Known rows, with every way that one mark hangs from another
kezar{fogo{vemoz{gita kenif{fovemuv}}}}: [ 1.83  3.52  2.31 -1.42  1.31  1.80 -0.70  0.39  1.96 -1.46 -1.49 -1.14
 -1.21  0.39 -0.82  0.93  0.78 -1.89  0.15  1.10 -0.87]
gita{vemoz{fogo kenif{giri kezar} tevab}}: [ 1.21  3.96  2.67 -1.40  1.06 -0.26 -1.06  0.16  2.81 -0.67 -1.24 -0.92
 -1.17 -1.23  5.55  1.40  0.00 -4.47  1.31  1.08 -1.30]
kenif{sadir vemoz{gita tevab}}: [-0.18  3.63  5.18 -2.19 -0.93  0.78 -2.11  1.00  2.22 -1.42 -1.89 -1.68
 -2.17  0.03  1.82  2.75  0.55 -1.90  3.16  1.37 -1.29]
fovemuv{kenif{giri kezar{fogo}}}: [-0.11  1.07  2.88 -0.30  0.88  1.36  0.71  0.59  1.40 -0.15 -0.30 -0.57
  0.83  2.47 -1.59  0.56  1.92 -3.52  1.79  1.15 -1.99]
kenif{giri sadir}: [-1.15  1.83  2.35 -0.58 -0.46  0.43 -0.35  0.25  1.34 -0.11 -0.81 -0.52
  0.31  1.04  0.76  2.38  1.75 -1.76  2.89  1.09 -1.57]
vemoz{fogo gita kenif{giri}}: [ 1.28  4.34  1.61 -1.28  2.70  0.88 -1.87  0.03  2.30 -1.72 -0.71 -2.02
 -1.48 -0.23  3.25  1.57  0.70 -2.24  1.43  1.09  0.34]
kezar{fogo kenif{fovemuv giri sadir}}: [ 0.23  1.70  3.27 -0.16  0.25  3.31 -0.33  2.01  0.86 -0.68 -1.26 -0.63
  0.88  2.54 -3.25  0.68  1.85 -3.35  4.89  1.80 -3.33]
vemoz{kenif{giri}}: [ 0.57  2.40  1.01 -0.51  1.14 -0.73  0.06 -0.26  1.78 -0.68 -0.73 -1.04
 -0.14  0.46  1.24  1.85  0.41 -2.15  1.39  0.49 -0.48]
giri{kenif{kezar vemoz{gita}}}: [-1.21  1.66  4.62 -0.49  0.88  1.00 -1.26  1.41  2.17 -0.73 -1.20 -1.16
 -1.03  1.34 -0.21  2.40  1.56 -2.21  3.01  0.68 -1.21]
tevab{vemoz{fogo gita kenif{fovemuv giri}}}: [ 0.51  3.54  3.63 -1.71  1.97  1.13 -0.78 -0.01  2.18 -2.56 -0.86 -1.27
 -1.38 -0.35  2.73  2.89  0.57 -2.23  1.30  1.43  0.44]
kezar{fogo{vemoz{gita kenif{fovemuv} tevab}}}: [ 2.44  4.35  2.70 -1.80  0.90  1.83 -1.02  0.61  2.15 -1.84 -1.59 -1.61
 -1.55  0.53  0.12  0.74 -0.06 -2.10  0.61  1.22 -0.85]
fogo{vemoz{gita kenif{fovemuv sadir} tevab}}: [ 1.72  5.05  4.48 -2.63  0.26  0.41 -1.81  0.78  2.28 -2.21 -1.01 -1.76
 -1.74  0.08  2.44  2.32  0.34 -2.93  0.47  2.03 -0.03]
gita{vemoz{fogo kenif{kezar sadir} tevab}}: [ 1.11  4.30  3.27 -1.75  0.68  0.06 -1.10  0.71  3.42 -0.55 -1.43 -0.73
 -2.14 -1.84  5.64  1.56  0.09 -4.42  0.82  1.43 -1.50]
fovemuv{kenif{giri kezar sadir vemoz{tevab}}}: [-0.96  1.81  6.23 -1.70 -0.64  0.76 -0.31  1.95  1.91 -0.83 -0.39 -1.18
 -0.05  2.10  0.45  2.04  1.95 -4.63  2.98  2.47 -2.36]
kezar{kenif}: [ 0.94  2.09  1.19  0.77  0.47  0.87  0.53 -0.45  1.01 -0.53 -1.51 -0.53
  0.14  1.35 -1.57  1.65  0.18 -1.66  3.15 -0.41 -0.40]
kenif{giri kezar vemoz{fogo}}: [-1.43  1.30  4.78 -0.55  0.52  1.71 -1.52  0.72  1.68 -0.32 -0.93 -1.48
 -0.48  0.45  1.19  3.15  1.19 -3.79  3.10  1.12 -1.53]
kezar{fogo{vemoz{tevab}} kenif{fovemuv giri}}: [ 1.94  3.18  3.33 -0.55  0.02  3.16 -0.20  1.43  0.72 -1.67 -1.42 -1.16
  0.83  2.75 -2.64  0.70  0.56 -3.35  3.89  1.64 -2.08]
fogo{vemoz{gita kenif{giri sadir} tevab}}: [ 1.69  5.68  3.78 -2.39  0.18  0.36 -1.32  0.48  2.28 -1.99 -0.55 -1.77
 -1.31  0.06  2.86  2.06  0.39 -2.69  0.68  2.00  0.13]
fogo{vemoz{gita kenif{fovemuv kezar} tevab}}: [ 1.69  4.61  4.78 -2.11  0.72  0.50 -1.98  0.21  2.14 -1.70 -0.69 -1.92
 -1.49 -0.03  2.18  2.30 -0.08 -3.93  0.22  1.43  0.13]
fogo{vemoz{gita kenif{giri kezar} tevab}}: [ 1.69  5.28  4.03 -1.88  0.66  0.47 -1.54 -0.12  2.13 -1.50 -0.23 -1.89
 -1.09 -0.06  2.63  2.12 -0.02 -3.72  0.42  1.41  0.28]
giri{kenif}: [-0.36  1.47  1.12  0.27  0.83  0.11  0.41  0.62  1.84 -0.79 -1.50 -0.59
 -0.18  1.94 -0.17  1.89  0.98 -0.22  2.43 -0.03 -0.55]
fogo{vemoz}: [ 0.71  2.66  1.57 -0.50 -0.12  0.03  0.39 -0.95  1.38 -0.94 -1.47 -0.53
 -0.48  0.43  0.22  2.74  0.50 -0.81 -0.03  0.15  0.57]
tevab{vemoz{fogo kenif}}: [ 0.99  3.38  1.82 -0.95  1.49  0.63  1.08 -0.44  2.75 -1.98 -1.26 -0.72
 -1.92 -1.11  2.61  2.96 -0.54 -1.15  0.15  0.44  0.95]
fogo{vemoz{gita kenif{giri} tevab}}: [ 2.14  5.39  2.98 -2.00  0.61  0.01 -1.19 -0.21  1.98 -2.09 -0.74 -1.88
 -1.08  0.20  2.56  1.95 -0.12 -2.41  0.54  1.31  0.63]

Rows
[ 0.17  3.04  2.75 -1.22  0.34  0.04  1.38 -0.16  2.70 -1.41 -0.99 -0.27
 -1.51 -0.96  1.63  3.03  0.06 -1.43  0.36  0.83  0.05]	tevab{vemoz{kenif{sadir}}}
[ 1.25  4.39  2.34 -1.90  0.59 -0.41 -0.90  0.73  3.00 -1.19 -1.56 -0.76
 -1.42 -1.14  5.78  1.43  0.43 -3.50  1.56  1.75 -1.45]	gita{vemoz{fogo kenif{giri sadir} tevab}}
[ 1.74  4.76  2.71 -1.49 -0.12  0.43 -1.16 -0.92  1.59 -1.72 -1.44 -1.48
 -1.35  0.33  1.77  2.29 -0.27 -1.13  0.58  0.37  0.85]	fogo{vemoz{gita tevab}}
[ 1.86  4.87  3.47 -2.26  2.16  0.99 -3.17  0.95  2.17 -2.55 -0.94 -2.86
 -1.64  0.60  4.30  1.58 -0.19 -3.56  2.72  1.80 -0.23]	vemoz{fogo gita kenif{fovemuv giri} tevab}
[-0.95  1.08  5.35 -0.65 -0.46  1.61 -0.94  1.99  0.74 -1.09 -1.36 -0.91
  0.69  2.23 -1.89  2.59  2.04 -3.76  5.38  2.06 -2.58]	kezar{kenif{fovemuv giri sadir vemoz}}
[-0.07  2.34  2.44  0.24 -0.12  1.40  0.15  0.67  1.05 -0.42 -0.83 -0.51
  0.70  1.78 -1.14  1.79  1.36 -2.62  4.26  0.98 -1.51]	kezar{kenif{giri sadir}}
[-0.18  1.04  4.15 -0.62  0.46  2.32 -0.95  0.51  1.35 -0.06 -1.14 -0.70
 -0.16  1.03 -1.63  1.89  1.14 -3.73  1.18  0.88 -2.01]	kenif{fovemuv kezar{fogo{vemoz}}}
[-1.93  0.61  4.69 -0.42  0.42  1.29 -0.97  2.25  2.02 -0.16 -0.75 -0.61
 -0.12  2.14 -0.30  2.37  2.24 -3.11  3.23  1.51 -2.28]	giri{kenif{fovemuv kezar sadir}}
[-1.83  0.52  4.97 -1.07 -0.07  0.70 -0.93  2.82  1.94 -1.30 -1.76 -0.84
 -0.51  2.29 -0.62  2.77  2.29 -1.80  3.81  1.93 -2.26]	giri{kenif{fovemuv sadir vemoz}}
[-1.44  0.64  6.63 -1.29  0.40  1.13 -2.90  0.56  1.28 -0.55 -1.41 -1.47
 -0.97  0.59 -0.32  3.19  1.46 -4.07  2.90  0.96 -1.83]	kenif{fovemuv kezar vemoz{gita}}
[ 1.65  4.32  2.20 -1.44  1.15 -0.11 -0.65 -0.65  2.03 -1.66 -0.98 -1.23
 -1.39 -0.39  1.29  2.19  0.54 -1.61 -0.78  0.80  0.97]	fogo{vemoz{gita kenif}}
[ 0.43  3.98  4.06 -1.53  0.08  0.37 -1.02  1.11  2.68 -0.34 -0.08 -1.71
 -0.91  0.11  3.05  1.90 -0.14 -4.62  2.34  1.65 -1.65]	vemoz{kenif{giri kezar sadir} tevab}
[ 2.09  6.16  2.99 -2.38  1.67  1.26 -2.40  1.05  3.33 -2.12 -1.09 -2.51
 -3.16 -0.83  5.00  1.52 -0.49 -2.63  1.52  1.63  0.11]	vemoz{fogo gita kenif{sadir} tevab}
[ 0.07  0.86  4.04 -0.08  0.09  1.05 -0.58  0.90  0.72 -1.21 -2.04 -0.92
  0.11  1.93 -2.33  2.48  0.82 -2.80  4.25  0.65 -1.52]	kezar{kenif{fovemuv vemoz}}
[-0.74  1.83  5.80 -1.00 -0.07  1.82 -1.87  1.83  0.78 -1.45 -1.24 -1.24
  0.31  2.05 -1.65  2.40  2.28 -3.73  5.46  2.15 -2.31]	kezar{kenif{fovemuv giri sadir vemoz{gita}}}
[ 0.12  1.12  2.67  0.40  0.46  1.09 -0.41  0.32  0.23 -0.88 -1.15 -0.76
  1.39  2.59 -1.97  1.89  1.17 -3.02  4.61  0.65 -1.41]	kezar{kenif{fovemuv giri}}
[ 1.18  2.63  3.69 -0.64  0.00  3.46  0.06  1.92  1.32 -1.18 -1.58 -0.47
 -0.03  1.88 -3.35  1.01  1.54 -2.97  2.81  1.93 -2.27]	kezar{fogo{vemoz} kenif{fovemuv sadir}}
[-1.99  1.21  5.15 -0.60 -0.04  1.24 -0.57  2.45  2.56 -0.30 -1.06 -0.83
 -0.91  1.33 -0.18  2.74  1.97 -2.59  3.19  1.47 -2.11]	giri{kenif{kezar sadir vemoz}}
[ 2.15  5.08  3.27 -1.61  1.53  1.43 -1.86  0.29  2.87 -0.87 -0.79 -2.16
 -2.28 -0.47  2.08  0.57 -0.95 -3.65  1.37  0.56 -0.95]	vemoz{gita kenif{kezar{fogo}} tevab}
[-0.55  1.69  4.30 -1.16  0.82  0.38 -1.13  1.18  2.34 -0.06 -0.45 -0.98
 -0.89 -0.05  1.02  2.38  1.11 -4.49  1.33  1.53 -1.81]	vemoz{kenif{fovemuv kezar sadir}}
[ 0.87  3.73  2.59 -1.28  1.28  0.02  0.39 -1.09  2.46 -1.90 -1.04 -0.74
 -1.75 -1.08  1.74  2.70 -0.15 -1.07  0.28  0.23  0.91]	tevab{vemoz{gita kenif}}
[ 0.85  4.05  3.80 -1.49  0.13  0.29 -0.84  0.93  3.05 -0.33 -0.51 -1.59
 -1.78 -0.49  2.98  1.95 -0.67 -4.13  1.50  1.12 -1.23]	vemoz{kenif{kezar sadir} tevab}
[ 1.28  5.40  3.45 -2.28  0.63  0.12 -2.00  0.68  2.46 -1.61 -0.48 -2.11
 -1.51  0.09  3.51  1.43  0.11 -3.00  2.47  1.72 -0.79]	vemoz{gita kenif{giri sadir} tevab}
[ 0.22  1.69  3.84 -1.37 -0.25 -0.34  0.25  0.88  1.34 -1.68 -1.23 -1.25
  0.22  2.64  0.10  1.76  1.17 -2.59  2.77  1.52 -1.24]	fovemuv{kenif{giri vemoz{tevab}}}
[ 1.26  3.76  3.08 -2.14  0.68 -0.38 -1.37  1.00  2.96 -1.40 -1.99 -0.77
 -1.80 -1.11  5.32  1.63  0.36 -3.73  1.31  1.76 -1.58]	gita{vemoz{fogo kenif{fovemuv sadir} tevab}}
[-1.82  0.61  5.20 -0.86 -0.02  2.79 -1.58  1.79  1.35  0.50 -0.43 -0.69
  0.60  1.57 -1.13  1.72  2.43 -4.76  3.58  2.11 -3.88]	kenif{fovemuv giri kezar{fogo} sadir}
[ 2.00  5.76  3.55 -2.37  0.19  0.23 -1.20  0.30  2.60 -1.98 -0.93 -1.71
 -2.04 -0.43  2.78  2.08 -0.02 -2.28  0.02  1.62  0.44]	fogo{vemoz{gita kenif{sadir} tevab}}
[ 1.67  4.40  1.35 -1.19  2.77  0.76 -1.73 -0.17  2.68 -1.72 -1.14 -1.96
 -2.42 -0.77  3.15  1.58  0.19 -1.76  0.55  0.59  0.83]	vemoz{fogo gita kenif}
[-0.35  1.94  4.33 -1.13  0.17  1.94  0.69  1.52  1.80 -0.40  0.03 -0.44
  0.52  2.17 -1.26  0.96  2.75 -4.05  1.17  2.41 -2.26]	fovemuv{kenif{giri kezar{fogo{vemoz}} sadir}}
[-1.69 -0.26  6.00 -0.83 -0.08  0.79 -1.80  0.75  1.25 -0.16 -1.52 -1.12
 -0.48  0.80 -0.73  3.42  1.19 -4.02  2.81  0.83 -2.10]	kenif{fovemuv kezar vemoz}
[ 0.00  2.70  2.05 -1.00  0.63 -0.33 -0.10  0.63  2.19 -0.54 -0.50 -0.94
 -0.43  0.23  1.53  1.98  1.05 -2.58  1.63  1.39 -1.17]	vemoz{kenif{giri sadir}}
[-2.18  1.02  6.83 -1.34  0.40  1.60 -2.22  2.89  2.17 -0.82 -1.07 -1.22
 -0.90  1.81 -0.36  2.76  2.67 -3.41  3.84  2.12 -2.47]	giri{kenif{fovemuv kezar sadir vemoz{gita}}}
